Known rows, with every step that occurs
Y/T/X/C/A: [ 0.991  1.911 -1.305  2.532 -0.391  0.687  2.122 -2.083 -1.611 -4.468
 -2.496  1.984 -2.044  2.574 -0.422 -1.310  0.396  1.012  3.602 -4.758
 -1.286  2.946]
X/T/W/C: [-0.852  1.322  0.567  0.201 -2.239  1.896 -0.625 -0.387 -1.110  0.899
  0.775  3.428 -0.988  1.038 -0.898 -1.455  2.985 -3.352  1.155 -0.952
 -0.324 -1.305]
T/W: [-1.964 -0.018  0.982  0.407 -2.014  3.519  0.573  0.612  0.278 -1.179
  0.838  0.634 -0.921  0.430 -2.612 -2.161  0.002 -2.834  0.521 -2.220
 -0.802  2.121]
C/X/T/W: [-0.562 -0.769  1.415 -0.059 -1.090  1.989  2.761  0.738 -2.338  0.165
  2.359  1.706  2.143  0.652  1.216 -1.905  0.410 -1.918  0.432 -4.721
  0.684 -1.842]
X/C/Y/T: [ 1.829 -0.466 -2.241  3.531 -2.804 -1.877 -3.115 -4.097 -1.664  0.506
 -1.831  2.076  0.070  2.031 -1.486 -2.002 -0.116  1.127  2.572 -2.229
 -2.595  0.775]
X/C/Y/T/W: [-0.440 -0.112 -2.069  3.129 -3.841  0.399 -2.871 -3.319 -1.199 -0.785
 -0.885  1.809 -0.746  2.208 -1.251 -2.603 -0.126 -0.060  2.323 -3.610
 -3.138  1.199]
X/C: [ 1.477 -0.709 -0.588  1.871 -1.817 -1.311 -3.565  0.002 -0.888  0.428
 -1.531  1.489 -0.937 -0.316 -0.903 -2.312 -0.126  1.804  1.403 -1.807
 -0.910  2.751]
T/A/C/D: [ 2.293 -1.316  2.552  2.290 -0.504  0.749  2.906 -0.627  2.418 -5.765
 -1.831  2.264 -2.308 -1.074  0.240 -1.326 -4.405  2.377  0.738  2.038
 -3.127  3.166]
Y/T/A/C/W: [ 2.035  1.158 -1.342  2.004 -2.749  0.846  3.222 -4.658  0.709 -2.522
 -0.988  2.165 -1.307  1.446 -2.047 -1.672 -4.554  0.382  2.005  1.201
 -2.399  2.641]
W/C/A: [ 5.580  3.421  0.031  2.252  0.469 -5.067 -0.889 -0.348  1.518 -2.164
 -1.558  1.438 -0.907 -0.415 -0.925 -0.252  1.325 -0.280  2.551  2.606
 -1.665  1.754]
T/X: [-1.485 -3.508  2.387  0.982  1.189  1.343  2.163  0.398 -0.301 -2.645
 -0.655  0.627  0.704  0.424 -1.486 -0.639  0.258 -0.013  1.450 -3.475
  1.382  1.010]
A/C/X/T: [ 2.070 -1.624  1.028 -0.615  0.552 -2.247  1.937 -1.564 -0.764 -0.192
  0.827  1.212  4.962 -0.195  1.969 -1.652 -1.094  0.309  0.595 -1.370
  0.081 -1.285]
W/C: [ 3.305  1.325  0.506  1.171 -0.144 -3.438 -3.445 -0.824  0.527  1.072
 -1.429  2.097  0.310 -0.551 -2.309  0.059  1.548 -0.026  1.500  2.590
 -1.077 -0.333]
A/T/X: [ 0.819 -2.578  3.811 -1.251  1.217 -0.095  2.824 -0.629  1.339 -2.927
 -1.012  0.149 -0.697 -0.390 -1.032 -2.023  1.179  1.998  2.285 -1.041
  2.513  0.599]
X/C/A/T/W: [ 3.066  2.406  0.321  0.693 -2.063 -1.662 -0.187  0.623  1.775 -4.547
 -1.311  0.192 -3.884 -0.410  0.862 -4.237  0.410  1.718  2.883 -1.395
 -1.209  4.952]
T/W/C: [-0.120  1.836  0.750  0.640 -1.540  0.373 -2.822  0.372  0.835 -0.716
 -0.203  1.771 -0.984 -0.429 -2.205 -0.806  1.421 -1.955  1.144  0.471
 -1.899  0.269]
C/X/T: [ 1.859 -1.252  1.280  0.382  0.062 -0.490  2.520 -0.120 -2.687  1.468
  1.526  1.981  3.335  0.543  1.115 -1.391  0.410 -0.396  0.708 -3.198
  1.626 -2.252]
C/X/T/A: [ 2.331 -2.015  2.260  0.535 -0.248  0.120  4.387  0.413 -2.383 -0.438
  1.300  3.494  0.978  0.898  2.287 -1.558 -1.108  0.885  0.637 -2.328
  1.727 -2.206]
Y/T/W/C: [ 0.101  5.083 -1.231  0.440 -2.477  1.850 -1.322 -2.970 -0.786  0.007
 -0.778  3.032 -1.492  2.023 -3.639 -0.354  1.916 -2.583  2.197 -0.091
 -2.959 -0.312]
A/T/W/C/D: [ 2.263  2.774  2.729  0.370 -1.360  0.210 -1.008 -0.478  3.147 -3.061
 -1.438  1.076 -3.424 -2.019 -1.287 -1.456  1.228  0.951  1.947  2.253
 -2.432  0.813]

Rows
[ 1.996  3.577  0.261  1.670 -1.033 -1.274 -0.550  0.788  1.697 -3.492
 -0.419  1.115 -1.963 -0.181 -1.034 -1.057  1.096 -2.224  2.002  0.542
 -2.448  2.179] | T/W/C/A
[ 0.260 -0.799  0.753  2.451 -1.662 -1.641 -3.182 -1.181  1.196 -0.989
 -0.022  1.138  0.376 -0.016 -1.706 -0.833  1.134 -1.930  1.434  0.532
 -2.588 -0.875] | T/W/C/Y
[ 3.776  1.352 -1.084  2.876 -1.215 -2.929 -0.955  0.533  0.116 -3.034
 -1.821  0.766 -2.039  0.010  0.512 -2.724 -0.256  1.467  2.322 -1.706
 -1.454  4.919] | X/C/A
[ 5.470  2.276  1.772  0.020  0.481 -2.877  3.674 -0.781  2.311 -3.621
 -0.757 -0.267 -2.219 -0.186 -0.838 -3.138  0.522  0.530  2.669  1.489
  0.607  3.691] | C/A/T
[ 1.398 -2.124  3.103  1.528  0.140 -0.014  0.305  0.059  1.539 -5.023
 -2.969  0.432 -2.872 -1.792  0.885 -2.085  0.024  4.918  2.585 -2.318
 -0.283  2.238] | A/T/X/C/D
[ 1.034  3.008  0.122  1.154 -1.573  0.671  1.543  0.054 -0.297 -1.692
  0.660  3.023 -1.965  1.249  0.185 -1.753  2.742 -3.719  1.932 -0.784
 -0.809  0.612] | X/T/W/C/A
[ 1.751 -0.773 -1.004  1.552 -0.930 -2.347  0.367 -5.991  0.644 -1.113
 -0.868  0.884  3.081  1.988 -2.009 -1.540 -1.421 -0.524  2.036  0.938
 -2.949  0.514] | A/C/Y/T
[ 3.599  2.146  1.262  3.641 -0.393 -1.637 -2.526 -0.534  1.342 -1.402
 -2.464  1.985 -1.308 -1.856 -1.604  0.839  0.226  0.918  1.500  2.545
 -3.536  0.555] | W/C/D
[ 1.002 -2.045  1.720 -0.290 -1.202  1.086  3.943 -1.422 -0.315 -1.712
  0.168  3.909 -1.025  1.476  0.696 -2.545 -1.066 -0.307  0.859  0.617
  0.553  0.550] | X/T/A/C
[-1.599  3.528 -0.945  0.127 -2.695  4.816  1.821 -2.571 -1.255 -0.472
  0.184  2.104 -1.665  2.738 -3.874 -1.627  0.516 -3.408  1.653 -2.591
 -1.889  1.366] | Y/T/W
[-1.025  0.213 -0.811  2.365 -2.649  1.900  1.160 -4.114 -0.798 -0.695
  0.509  1.350  0.162  2.927 -3.180 -1.790  0.131 -3.039  1.946 -2.386
 -2.454 -0.110] | C/Y/T/W
[-0.150 -1.375  1.156 -1.010 -0.354  0.245  2.157 -0.761 -0.287 -1.436
  1.587  0.924  4.018 -0.032  2.128 -2.177 -1.133 -0.940  0.515 -2.715
 -0.652 -0.755] | A/C/X/T/W
[ 7.097  3.982  1.330  0.434  0.734 -6.078 -0.275 -1.092  2.722 -2.714
 -1.960  0.943 -1.804 -1.017 -0.501 -1.240  1.977  1.377  3.185  4.332
 -0.661  1.413] | W/C/A/T
[ 1.360 -4.817  2.596  1.134  0.087 -2.898 -0.903 -1.618  1.324 -3.323
 -1.819  0.195 -0.268 -0.396  0.924 -2.756  0.777  4.236  2.951 -2.102
  1.212  0.503] | A/T/X/C/Y
[ 1.197  4.751 -0.880  0.452 -1.525  0.379 -0.793 -2.299 -1.436 -0.261
 -0.253  2.557  0.857  1.363 -1.542  0.043  0.837 -1.180  2.068 -1.281
 -2.667 -2.044] | Y/T/W/C/X
[-1.118 -3.651  1.045  1.984  0.013  0.113 -1.405  0.765 -0.915 -2.623
 -2.012  1.179 -0.380 -0.076  0.131 -1.424  0.174  2.362  1.875 -4.560
  0.590  1.871] | T/X/C
[ 2.998  1.230  0.209 -0.035 -0.562 -0.466  3.533 -3.372 -0.667 -2.752
 -0.788  3.046  0.796  1.744  0.041 -1.093 -3.288  2.000  1.783  0.324
 -1.865 -0.211] | Y/T/A/C/X
[ 4.031  0.768 -0.148  2.985 -1.230 -3.551 -1.384 -4.385 -0.025 -0.565
 -1.796  4.032 -0.884  2.086 -1.801  0.113  0.174  0.785  2.741  3.085
 -2.491 -2.319] | W/C/Y/T/A
[ 1.887  2.116  2.277 -1.614 -1.295 -1.308 -1.903 -0.640  2.426 -1.028
 -0.534  1.154 -2.023 -1.081 -1.747 -2.142  2.155  0.129  2.047  2.480
 -0.390  0.100] | A/T/W/C
[ 1.703 -0.339  1.214  2.274 -0.104  0.007  0.908 -1.513  2.408 -3.647
 -1.765  0.259  0.412 -1.701 -0.902 -0.985 -2.833  0.892  0.805  1.110
 -3.640  3.367] | A/C/D
[ 3.089 -2.445  2.286  0.225  0.540 -2.534  2.493 -0.242  1.045 -3.584
 -0.187  1.746  1.757 -0.676  1.867 -1.530 -4.215  3.199  0.664  0.863
 -0.724  0.219] | T/A/C/X
[ 1.376 -3.088  1.476  1.617 -1.258 -1.577 -0.315 -0.978  1.661 -3.044
 -1.701 -0.648 -1.366 -1.773  0.168 -2.885 -1.214  3.961  2.655 -2.297
  1.311  2.521] | A/T/X/C/W
[ 0.972 -1.719  0.586  3.028  0.822 -1.464  1.101  1.213 -0.016 -5.636
 -2.071  0.599 -1.470  0.139  1.298 -1.751 -0.136  2.047  2.761 -4.632
 -0.011  3.909] | T/X/C/A
[ 1.161  1.295  1.049  0.658 -0.604 -1.595 -2.373  0.947  0.183 -0.827
  0.409  1.341  1.686 -1.152 -0.082 -0.260  0.434 -0.316  0.975 -0.715
 -1.515 -1.555] | T/W/C/X
[ 5.342  1.823  2.501  0.593  2.163 -5.313  1.081 -0.531  2.697 -4.972
 -2.198  0.886 -1.590 -1.037  0.261 -0.650  2.139  2.009  3.615  2.253
  0.372  0.953] | W/C/A/T/X
[ 3.170  1.871  2.657 -1.658 -0.298 -2.664 -1.335 -0.063  1.880 -1.380
  0.011  0.699  0.266 -1.719  0.184 -1.655  1.174  1.673  1.888  1.066
 -0.126 -1.837] | A/T/W/C/X
